Known rows, with every way that one mark hangs from another
(gegu (lebot (rakuge busag nikop)) (sedotof rivem)): [ 23  -4 -28  29 -11  21  -2  20 -10 -85   7  35  -5 -21  -1 -14 -12  -6
 -25 -17  26   3 -51  -9]
(lebot gegu kodiz rakuge): [  0  22 -36  23   7  11  -4  -4  -6 -67  32  33 -13 -25 -30 -13   0  16
 -10  14  -5   5 -16  -4]
(rakuge busag (lebot gegu kodiz) (nikop (kudo rivem))): [ 24 -13 -23  27  -8  -6 -22   0  -3 -52  16  34   1 -34 -34  25 -19   6
 -22  21 -30  -3 -10 -23]
(rakuge (busag (devot gegu rivem)) (lebot kodiz) nikop): [ 31 -16  -9  28   2 -13 -25  -5 -10 -49 -24  43  -5  -4 -18 -20 -13 -17
 -21  -3 -12   9 -14 -20]
(sedotof (busag devot)): [ -3  25   9  26 -22   3  -2  17  19 -41 -17  34 -16  12 -23 -30  12  19
  -4 -13  38  -7 -25  -5]
(rakuge (lebot gegu kodiz) (nikop kudo)): [ 24  14 -19  28   2   3 -27   0 -11 -54  30  42  -5 -30 -20  16 -17  29
  -4  27 -26   8  -5 -21]
(nikop kudo): [ 20  23   1  26  -7  28 -10  19   0 -64  16  36  -8 -11 -21  11   1  31
 -10  10  31   8 -29 -23]
(devot gegu rivem): [ 19  17   2  16  -8  28 -10  11   3 -70  -7  39 -10   2  12 -16   0   7
  -9 -11  44  11 -39 -26]
(sedotof (busag (devot (gegu (lebot kodiz rakuge)) rivem))): [  3  34   0   7  -1   0  -5  15   1 -57 -25  31  -5  10   6 -49   2   3
  -6 -12  33  16 -24 -13]
(gegu devot (lebot kodiz (rakuge (nikop kudo)))): [ 31  20 -13  24   5  28 -13  12 -18 -77  30  37   0 -24  -1 -14 -24  33
  -9   5   6  25 -35 -27]
(busag (devot (gegu (lebot kodiz rakuge))) (sedotof rivem)): [-26  33 -26  10   4   3 -10  11 -13 -57 -26  27   3   3  -2 -50   9 -25
 -29  -6  46  14 -26   8]
(busag (devot (gegu (lebot kodiz)) rivem) sedotof): [-12  23  -7   4   4   5 -10  11  -5 -54 -31  31   2  24   8 -45   7 -22
 -12  -4  53   6 -29  -1]
(rakuge (nikop kudo)): [ 30   8  -3  41 -10  31 -19  13   2 -60  15  45 -14 -17 -14  15 -14  26
 -10  10  14   6 -33 -21]
(rakuge (lebot kodiz)): [ 12  22 -11  19   1   4 -10  -6 -15 -61  19  33 -16 -18 -35  -3   0  20
 -10  -2   3  20  -5 -22]
(lebot (gegu (sedotof busag)) kodiz): [  9  25  -9   8  -9   3  -7   6  13 -53  26  27 -12  -8 -23 -19  10  22
   8  -5  18 -11 -27 -10]
(gegu devot (lebot kodiz) (sedotof busag rivem)): [ 21  36   7  -9 -20  17  -4  22  -3 -65  18  19   3  -6  12 -36  10  27
   2 -32  52  12 -51 -22]
(devot (gegu sedotof)): [ 18  19   2  20  -5  23  -8  12  10 -72   9  37 -12  -5 -12 -21   2  13
  -7 -23  39   1 -41 -29]
(gegu devot lebot (sedotof busag rivem)): [ 18  33  10   0 -31  23   1  33   7 -69  10  24   4   0  22 -36   8  31
   1 -35  64   1 -59 -20]
(kodiz (lebot (rakuge busag))): [ 16  -1 -24  30  -4  16  -5   6  -8 -67   8  36 -19 -22 -56 -19  -4   4
 -22   8   6  10 -13 -10]
(sedotof (busag (devot (gegu (lebot kodiz rakuge)))) rivem): [-12  43  -8   8  -7  -3  -4  15  -5 -54 -23  25  -2  -2   0 -51   8   1
 -17 -19  38  17 -25  -4]
(devot (gegu (lebot rakuge) (sedotof busag)) rivem): [ 22  31   0   2  -7  21  -5  28   7 -83 -10  35  -4   4  29 -40  -7   7
  -3 -24  48  14 -45 -28]
(rakuge (lebot gegu kodiz) nikop): [ 11   9 -24  32  -3   0 -18 -10  -9 -53  25  42 -14 -27 -24   2 -17  21
  -4  12 -24   3  -8 -13]
(gegu (lebot kodiz rakuge) (sedotof rivem)): [ 13  28 -26   4   5  22   1  11 -20 -86  26  24  -6 -26  -2 -19   8   4
 -14 -15  29  24 -36 -15]
(gegu devot (lebot kodiz rakuge) (sedotof busag rivem)): [ 23  37  -7  -5 -13  19  -5  22  -5 -75  22  21   2 -16  12 -41   7  22
  -6 -29  38  21 -46 -20]
(lebot (gegu (sedotof (busag devot))) kodiz (rakuge nikop)): [ 15  13 -25  25  -3   0 -17   5  16 -50  18  37 -13 -18 -17 -29   1   7
   0   2 -16  -7 -22  -4]

Rows
[-19  18 -16  20 -21  13 -11  16   5 -42 -21  30  -5   9 -11 -25  27 -18
 -24  -4  54  -4 -32  14] : (busag devot (sedotof rivem))
[  6   0 -35  29  -6  10  -3   6  -3 -64  15  37 -12 -22 -51 -20  -5   9
 -16  20  -1  -8 -12  -1] : (kodiz (lebot gegu (rakuge busag)))
[ 34  16 -21  11  -5  31 -12  12 -14 -82  34  30   1 -30  16 -26  -5  13
 -11 -21  17  24 -51 -22] : (gegu devot (lebot kodiz (rakuge nikop)) (sedotof rivem))
[ 35  14 -15  10  12  26 -15   8 -10 -87   8  39  -7 -13  23 -26 -15  -4
  -6 -15  18  25 -42 -31] : (devot (gegu (lebot kodiz (rakuge nikop)) sedotof) rivem)
[ 34  15 -21  14  -4   8 -31   6 -10 -59  36  36   2 -38  -4  16  -2  18
  -5  16 -18  11 -17 -23] : (rakuge (lebot (gegu (sedotof rivem)) kodiz) (nikop kudo))
[  5   2 -39  29   5   0  -2  -2  -8 -66  20  33 -11 -19 -45 -13  -7   3
 -21  14  -5  -7 -20   0] : (lebot gegu kodiz (rakuge busag))
[ 21  14 -10   6  -8  20 -11   2  -1 -59  30  30   0  -7   5 -14   8  25
   5   7  17   1 -36 -16] : (lebot (gegu (devot rivem)) kodiz)
[ 21   9 -31  32  -3  20 -17  -4  -1 -63  39  40  -9 -29 -11 -18 -15  24
  -7  10 -18   4 -30 -12] : (lebot (gegu devot) kodiz (rakuge nikop))
[ -7  29   3  18 -31   6  -5  20  12 -39 -20  27  -9   4  -7 -27  24   9
 -12 -16  48   0 -31   2] : (sedotof (busag devot) rivem)
[ -3  -3 -41  18   2  -6 -12   5  -1 -52  -8  32  -1   4 -27 -29  10 -30
 -23  21   7 -11 -20  15] : (lebot gegu kodiz (rakuge (busag (devot rivem) sedotof)))
[ -3  -5 -26  11  -4 -23 -16   4  -5 -40 -19  33   4  12 -27 -21  10 -26
 -19  18   8 -14  -8   9] : (rakuge (busag (devot rivem) sedotof) (lebot gegu kodiz))
[ 39 -15 -32  28  -6  14 -19   1  -3 -65  22  41  -2 -19  -4 -15 -16   3
 -15  12 -15  -1 -39 -11] : (lebot (gegu (devot rivem)) kodiz (rakuge busag nikop))
[ 21 -22  -5  41 -18  12 -14  16  15 -47 -11  37  -2 -12 -30  12  -5  -5
 -28   4   7 -11 -33 -16] : (rakuge (busag devot) (nikop (kudo rivem)))
[ -4  10  -8  17 -15  17 -12  17  10 -46 -23  35  -7  22  -1 -24  22 -19
 -13   3  50  -4 -31   5] : (busag (devot rivem) sedotof)
[ 34  24  18  -4 -26  27  -1  34  13 -72   7  29   2  12  33 -34   3  30
  11 -28  60   3 -58 -29] : (gegu (devot rivem) lebot (sedotof busag))
[ 11  17 -18  12   2  12  -6   1   3 -63  38  29 -10 -16 -25  -8  11  17
   4   1  12  -9 -28 -13] : (lebot (gegu sedotof) kodiz)
[-15  21  -4  11  -5  11  -6  21   2 -56 -38  35   3  29  16 -44   6 -19
 -13  -6  64  -2 -36  -1] : (busag (devot (gegu lebot) rivem) sedotof)
[  6  23  -4  18 -22  11  -1  19  23 -56  17  33 -11  -1 -12 -18   8  27
   7  -8  32 -22 -37 -10] : (lebot (gegu (sedotof busag)))
[ -2  31  14  11 -14   4   0  24  11 -52 -35  34  -3  23  14 -45   2  10
  -1 -18  54   0 -33 -13] : (sedotof (busag (devot (gegu lebot) rivem)))
[ -2  31   4   6 -22   8   5  31   8 -59 -10  24   0   6   8 -35  18  11
  -4 -27  59  -4 -44  -6] : (gegu lebot (sedotof (busag devot) rivem))
[ 12  17 -25  21 -10  25  -9   8   1 -65  32  36  -7 -26 -25 -28   0  31
  -3  16   1   3 -18 -12] : (kodiz (lebot (gegu devot) rakuge))
[ -8  34   7  16 -26   4  -9  19  13 -41 -30  29  -6   6  -1 -39  17   6
 -14 -22  51   1 -33  -5] : (sedotof (busag (devot gegu)) rivem)
[ 46   1 -13   1   2  22  -4  18 -12 -88  21  29   5  -7   7 -29  -3   4
 -10 -15  26  14 -51 -28] : (gegu (devot rivem) (lebot kodiz (rakuge busag)) sedotof)
[ 19  -7 -30  37   7   3 -28   6  -5 -49  -7  39  -8 -10 -44 -12  -8 -23
 -34  19  -5   7 -19   2] : (lebot kodiz (rakuge (busag devot sedotof) (nikop kudo)))
[ 20 -14 -29  44   6   1 -14  -5  -7 -56   0  40 -17 -16 -45 -18 -10 -12
 -28   3 -15   6 -20  -3] : (lebot kodiz (rakuge (busag devot) nikop))
[ 32   5 -15  12   4  16   1  14 -12 -85  27  28   1 -12 -18 -32  -9  13
 -13 -18  22   8 -46 -24] : (gegu devot (lebot kodiz (rakuge busag)) sedotof)
[ 45  18  18   1 -31  30 -14  27  23 -62  11  32  -6   7  21 -26  15  25
   8 -27  49   3 -55 -31] : (gegu (devot rivem) (sedotof busag))
[ 15 -10 -26  46  -7  10 -22  19   6 -52 -17  45  -6  -3 -33 -11 -10 -18
 -35  17  10  -4 -28   3] : (lebot (rakuge (busag devot sedotof) (nikop kudo)))
[ 39  17   4  -7  -3  31  -4  16  -8 -81  28  26   3  -2  21 -24   6  21
   8 -20  41  15 -52 -32] : (gegu (devot rivem) (lebot kodiz) sedotof)
[  2  23 -10   5 -22   7  -9  18  15 -42   7  27  -5 -10 -20 -33  27  12
   4   1  23 -12 -19  -1] : (kodiz (lebot (gegu (sedotof (busag devot) rivem))))
[  7  40   2  -2  -7   8  -4  15  -5 -68  -2  23  -4  -5   5 -38   2  11
  -6 -31  52  13 -40 -22] : (devot (gegu (lebot kodiz) (sedotof busag rivem)))
[ -9   5 -29  29 -10   3 -12  15   1 -57 -32  35  -3   3 -24 -39   6 -32
 -43  -6  37  -2 -32   8] : (lebot (rakuge (busag (devot gegu) (sedotof rivem))))
[-21  24 -12  18 -15   9 -15  15   5 -45 -32  32  -1  12  -4 -39  19 -21
 -26 -10  58  -2 -34   7] : (busag (devot gegu) (sedotof rivem))
[ 19  14  -6  17 -18  25  -4  17  17 -66  36  35   0  -7  -2 -17   8  33
   6  -7  28 -20 -48 -20] : (lebot (gegu devot sedotof))
